What can hang from each mark:
murup: bizi bupu rikipi samer vanur zukugu
bupu: murup seta
zukugu: murup
gote: bupu
samer: gote murup
suga: murup

Known rows, with every way that one mark hangs from another:
(murup rikipi): |  -11 |  -27 |   98 | -446 | -293 | -145 | -182 | -370 |    5 | -150 | -451 | -239 |   24 |  -43 |   91 |  -23 | -334 | -214 |   50 |  282 |  158 |  179 | -268 |
(samer gote (murup rikipi)): |  144 | -148 |  215 |  110 | -283 | -266 | -111 |  -66 |   -6 | -254 |  -48 |  -99 |  -24 |  177 |  204 |  -57 | -509 | -305 |  -50 |  335 | -209 |  127 | -169 |
(gote (bupu seta)): | -375 | -122 | -168 |  -87 | -124 | -139 |   92 | -441 |  155 |  280 |  -74 | -232 |  257 | -135 |  228 |  -45 | -242 | -238 |  -66 |  351 | -235 |  248 | -394 |
(suga murup): |  112 |  -28 |  -82 | -322 | -318 |  -38 | -203 | -139 |   77 |  -13 | -248 | -115 |   98 | -160 |  -46 |  -59 | -416 | -302 |  127 |  294 |   66 |  186 | -102 |
(bupu (murup samer)): |   35 |  -19 | -144 |   52 | -104 |  141 |  -39 | -149 |  277 |  109 |  -60 |  -39 |  188 |   82 |  -64 |  -22 | -158 | -313 |   15 |  248 |   99 |  116 | -499 |
(zukugu (murup bizi (samer gote))): |  120 |   84 |  -29 | -129 |  -55 |  114 |  -25 |  101 |   96 |   78 |  -43 |   16 |   44 |  -57 |   94 | -128 |  -52 | -139 |  -71 |  147 | -173 |  235 |   10 |
(zukugu (murup (bupu seta) (samer gote))): | -110 |  -29 |  -11 |  -16 | -162 | -117 |  208 |  -49 |  316 |  205 | -117 |  179 |  -97 |  -99 |  150 | -193 |   90 | -250 |  -40 |  166 | -237 |  141 | -748 |
(bupu (murup bizi rikipi vanur zukugu)): |   88 |  -13 |  271 |  -85 |   51 |  246 | -114 |   42 |  -70 |  -40 |  -33 | -119 | -233 | -326 | -129 |  -78 | -258 |   22 | -109 |   87 |  170 |  132 |  319 |
(suga (murup rikipi (samer gote))): |  208 |  -39 |  210 | -224 | -110 | -183 | -204 |  113 |   99 |   18 |   49 |   69 | -189 |  -22 | -115 | -140 | -152 | -382 | -269 |  212 |   30 |   51 | -271 |
(samer (murup (bupu seta) vanur)): |  -32 | -177 |  113 |  189 | -218 | -114 |   42 | -243 |  111 |  113 | -198 |  136 |  -81 |  -48 |  263 |  -31 |    6 | -179 |  142 |  313 | -100 |  108 | -327 |
(gote bupu): | -207 |  -25 |  -92 |   13 | -181 |   -8 |    0 | -407 |   92 |   77 | -129 | -246 |  354 |  -38 |  179 |  -27 | -223 | -270 |   36 |  303 | -252 |  195 | -238 |
(samer gote (murup rikipi vanur)): |  154 | -153 |  297 |  183 | -123 | -163 | -162 |   -9 |    6 | -110 |   81 |  -25 | -101 |  194 |  146 |  -46 | -285 | -253 | -122 |  267 |  -71 |  113 |  -72 |
(bupu (murup rikipi vanur) seta): | -182 | -154 |   70 | -353 |   19 |  -72 |  -60 | -184 |  248 |  193 | -163 | -130 | -160 |  -45 |  -53 |  -24 | -239 | -210 | -157 |  265 |  361 |  114 | -546 |
(gote (bupu murup seta)): | -408 | -159 | -230 |   81 |  -27 |  -12 |  181 | -254 |  336 |  296 |   52 | -213 |  253 |  -74 |   73 |  -41 | -345 | -319 | -123 |  348 | -174 |  176 | -593 |
(murup bizi rikipi samer zukugu): |  156 |   46 |  238 | -337 |  -55 |   62 | -163 | -176 | -254 | -106 | -170 |  -62 | -178 | -346 |   33 | -103 |   70 |   13 |  -95 |   98 |  -25 |  195 |  337 |
(suga (murup bizi rikipi samer vanur)): |  262 |   18 |  222 | -575 |   84 |  104 | -368 |   43 |  -71 |  119 | -168 |   54 | -336 | -217 | -126 |  -64 |  315 | -133 | -218 |  161 |  341 |  139 |  218 |
(gote (bupu (murup samer vanur zukugu))): | -143 |  -18 |   17 |  436 |  201 |  355 |   92 |  -93 |  159 |  297 |  345 |  -32 |  119 | -125 |  -99 |  -48 |  250 | -179 | -182 |   87 | -135 |   98 | -134 |
(bupu (murup bizi samer) seta): |  -53 |  -73 | -159 |  -72 |   43 |   80 |   30 |  -60 |  243 |  288 |   24 |   50 |  -11 | -192 |   10 |  -57 | -105 | -174 | -132 |  276 |   15 |  178 | -242 |
(gote (bupu (murup rikipi) seta)): | -414 | -170 |  -42 | -223 |    5 | -150 |  110 | -256 |  288 |  184 | -101 | -264 |   24 |  -55 |   27 |  -33 | -295 | -308 | -259 |  350 |  -41 |  157 | -681 |
(zukugu (murup vanur)): |  -70 |   39 |  -88 | -406 | -157 |  180 | -131 | -204 |  105 |   67 | -397 | -220 |  132 |   13 |   71 |    9 |  -62 |  -98 |  195 |  160 |  253 |  304 | -220 |
(murup bizi bupu): |  108 |   43 |  133 |   99 | -333 |   51 |    1 | -229 |    9 |  -84 | -372 |   51 |   27 | -295 |  187 | -107 | -206 | -108 |  212 |  241 | -226 |  101 |   46 |
(samer (murup bizi)): |  179 |  -72 |  -12 |   24 | -269 |   -7 | -151 | -162 | -125 | -153 | -231 | -100 |  141 |  -29 |  223 |    3 | -307 | -130 |  190 |  365 | -218 |  260 |  342 |
(bupu seta): | -170 | -112 | -127 | -315 | -259 | -169 |  -16 | -405 |  136 |  158 | -226 | -163 |  157 | -159 |  170 |  -51 | -410 | -202 |   74 |  332 |   -3 |  242 | -375 |

Rows:
|  201 |   32 |   73 |  213 |  -75 |   35 |  -65 |   13 |   64 |   96 |  214 |  109 |   91 | -119 |  115 | -129 | -178 | -196 | -133 |  197 | -315 |  133 |   94 | -> (murup bizi (samer gote))
|  -49 |  -52 |  333 | -264 | -202 | -121 |   62 | -236 | -152 |  -56 | -345 |   33 | -389 | -605 |  150 | -180 | -127 |   27 |  -16 |  157 | -188 |  126 |  107 | -> (murup bizi (bupu seta) rikipi zukugu)
| -157 |  -52 |   97 |  -15 |  230 |  154 |  -39 | -144 |  242 |  215 |   71 | -105 |   10 |  139 |  -71 |    0 |  329 | -297 | -323 |  173 |  150 |   61 | -542 | -> (gote (bupu (murup rikipi samer vanur)))
|   24 |  -29 |   35 | -234 |  -68 |   20 | -109 | -167 |  210 |  -20 | -228 |  -90 |  -31 |   86 | -113 |  -14 |  -36 | -303 | -112 |  227 |  276 |   83 | -580 | -> (bupu (murup rikipi samer))
|  228 |   -8 |  288 | -423 |   25 |   87 | -280 |  -11 | -134 |   87 |  -51 |   17 | -341 | -292 | -206 |  -85 |  227 | -123 | -157 |   58 |  286 |  133 |  117 | -> (suga (murup rikipi samer vanur zukugu))
|  132 |   37 |  409 | -100 | -275 |    1 |  -15 | -211 | -222 | -256 | -421 |   20 | -285 | -491 |   94 | -175 | -163 |   20 |   79 |  106 | -200 |   69 |  258 | -> (murup bizi bupu rikipi zukugu)
|  243 |  -21 |  340 |   13 | -194 | -189 |  -76 |  120 |  158 |  -44 |  -84 |  240 | -337 | -107 |  -80 | -204 |   25 | -387 | -200 |  160 | -118 |  -66 | -446 | -> (suga (murup bupu rikipi (samer gote)))
| -102 | -130 | -100 |  283 |  -14 |  -71 |  135 |   58 |  417 |  320 |  366 |   94 |   48 |   12 |  -24 | -133 | -309 | -360 | -231 |  260 | -145 |   83 | -661 | -> (bupu (murup (samer gote)) seta)
|  117 |  -26 |  262 |   -6 |   25 |  -50 | -160 |  -72 |   87 |  109 |  170 |   80 | -147 |   81 |   36 | -101 |   72 | -248 | -270 |  133 |   90 |   58 | -321 | -> (murup rikipi (samer gote) vanur)
|  190 |  -50 |  156 |  275 | -353 |  -17 |  -20 | -168 |  -76 | -217 | -369 |   83 |   21 | -124 |  267 |  -60 | -177 | -140 |  253 |  319 | -370 |  126 |  188 | -> (samer (murup bizi bupu))
|  209 |  -93 |  394 |  837 | -239 |   25 |   99 |   69 |  -52 |  -97 |  254 |  225 |  -92 | -142 |  172 | -144 | -250 | -146 |   76 |  131 | -480 |   36 |  129 | -> (samer gote (murup bupu vanur zukugu))
|   53 |  -27 |  103 |  328 |    8 |   52 |   39 |  118 |   26 |  199 |  497 |   75 |   48 | -253 |  -66 | -198 |  -42 | -310 | -292 |  144 | -512 |  109 |   82 | -> (suga (murup (samer (gote bupu)) zukugu))
| -252 | -102 |   36 |  375 |   61 |  -84 |  222 | -117 |   85 |  350 |  528 |   30 |   75 | -259 |  167 | -180 |  -81 | -219 | -337 |  179 | -560 |  157 | -194 | -> (murup (samer (gote (bupu seta))) zukugu)
|  181 |    6 |  190 |   69 | -375 |   19 |  -18 |  -71 |  -49 |  -99 | -234 |   70 | -121 | -469 |  -77 | -172 | -289 | -189 |  204 |  151 | -194 |   68 |   60 | -> (suga (murup bupu zukugu))
| -243 |  -79 |   32 |  -65 |  -60 |  -13 |   18 | -247 |  215 |    4 | -161 | -298 |  143 |   56 |  -18 |  -14 | -298 | -335 | -151 |  292 |  -18 |  109 | -513 | -> (gote (bupu (murup rikipi)))
| -102 |    0 | -102 |  225 |  116 |  237 |   62 | -104 |  199 |  213 |  109 |  -55 |  221 |  -79 |    9 |  -42 |   82 | -240 | -186 |  243 | -243 |  152 |  -85 | -> (gote (bupu (murup bizi samer)))
|  -91 | -101 |  -33 |  -61 |   79 |  154 |  -10 |  -36 |  214 |  319 |   32 |  -27 |  -40 | -213 |   25 |  -41 | -298 |  -96 |  -74 |  251 |  112 |  172 |  -47 | -> (bupu (murup bizi vanur) seta)
|  -18 |  -94 |  -58 |  255 |   78 |   13 |  117 |  158 |  330 |  327 |  388 |  136 |  -19 | -140 |   30 | -154 | -335 | -253 | -295 |  248 | -232 |   93 | -237 | -> (bupu (murup bizi (samer gote)) seta)
| -154 | -149 |   80 | -288 | -118 |  -90 |   49 | -205 |   72 |   33 | -139 | -186 | -161 | -263 |  -61 | -107 | -483 | -134 |  -88 |  211 |  107 |  163 | -321 | -> (bupu (murup rikipi zukugu) seta)
|   65 | -122 |  195 |  241 | -268 |  -76 |  117 | -152 | -164 |  -71 | -160 |  119 | -162 | -446 |  273 | -128 | -188 |   11 |  155 |  257 | -466 |  180 |  328 | -> (samer (murup bizi (bupu seta) zukugu))
| -172 |  -74 |  -42 |  638 |  -65 |   42 |  184 |    5 |  352 |  129 |  347 | -109 |  313 |   84 |   42 | -107 | -529 | -411 | -190 |  291 | -454 |   64 | -421 | -> (samer (gote (bupu murup)))
|  220 |  -55 |  174 |  210 | -109 |  189 | -150 |  -38 | -293 |  -77 |   33 |  -45 |  -16 | -241 |  167 |  -30 | -161 |   56 |  120 |  178 | -206 |  239 |  722 | -> (samer (murup bizi vanur zukugu))
| -111 |  -15 |  101 |  389 |  166 |  382 |   75 |   23 |   11 |  189 |  279 | -134 |  107 | -325 |  -30 |  -66 | -154 |  -48 | -138 |  118 | -255 |  147 |  366 | -> (gote (bupu (murup bizi vanur zukugu)))
|   29 | -152 |  253 | -191 | -253 | -283 |   -9 | -202 |  -73 | -141 | -459 |   47 | -297 | -212 |  274 |  -80 |  -67 | -113 |   21 |  352 | -177 |  136 |  -62 | -> (samer (murup bizi (bupu seta) rikipi))
|   79 |    1 |   37 |  153 | -132 |  250 |   16 |   -2 |  -19 |  -52 |   -4 |  -89 |   67 | -364 |  -62 |  -86 | -554 |  -34 |  104 |  158 | -159 |  172 |  353 | -> (bupu (murup bizi zukugu))
|   80 |  109 |  -77 | -408 |   72 |  308 | -154 | -104 |   26 |  193 | -271 |  -45 |    9 |  -77 |   52 |  -23 |  396 |  -11 |   33 |   99 |  215 |  305 |   95 | -> (zukugu (murup bizi samer vanur))
|  -23 |   54 |  -37 | -748 | -126 |  -12 | -158 | -271 |   57 |  -59 | -562 | -214 |  -50 |   82 |   26 |  -15 |  248 | -175 |   15 |  161 |  303 |  267 | -475 | -> (zukugu (murup rikipi samer))
|   51 |   -1 |  481 |   15 | -209 |   45 |  -40 | -273 | -106 | -128 | -289 |    3 | -266 | -321 |   41 | -125 |   20 |  -33 |   66 |   57 |   16 |   36 |  -65 | -> (murup bupu rikipi vanur zukugu)
|  122 |   10 |  197 |  469 | -257 |  -47 |   87 |  -92 |  217 |   31 |   52 |  241 |   47 |  -20 |  118 | -160 |  -77 | -317 |  -16 |  172 | -346 |  -39 | -479 | -> (murup bupu (samer gote))
|  243 |    4 |  273 | -501 | -178 |  -19 | -237 |    6 | -260 | -159 | -243 | -114 | -310 | -514 | -105 | -119 | -344 |  -45 |  -47 |  163 |    1 |  204 |  555 | -> (suga (murup bizi rikipi zukugu))
|   18 |  -16 |  279 | -262 | -116 |   50 | -188 | -289 | -179 |  -70 | -160 | -177 | -130 | -242 |    9 |  -63 | -171 |  -17 |    6 |   99 |  169 |  156 |   93 | -> (murup rikipi vanur zukugu)
|  -40 | -125 |  135 |  691 | -163 |  -53 |  147 |  -41 |  -91 |  -69 |  423 |  -99 |  209 |  -59 |  227 |  -96 | -411 | -235 |  -84 |  261 | -741 |  166 |  197 | -> (samer (gote bupu) (murup zukugu))
|   15 |   75 |  -53 | -400 |  -54 |  246 | -144 |  -94 |   -2 |   81 | -369 | -186 |   66 | -142 |   92 |  -16 |  -54 |    8 |  140 |  149 |  169 |  314 |  192 | -> (zukugu (murup bizi vanur))
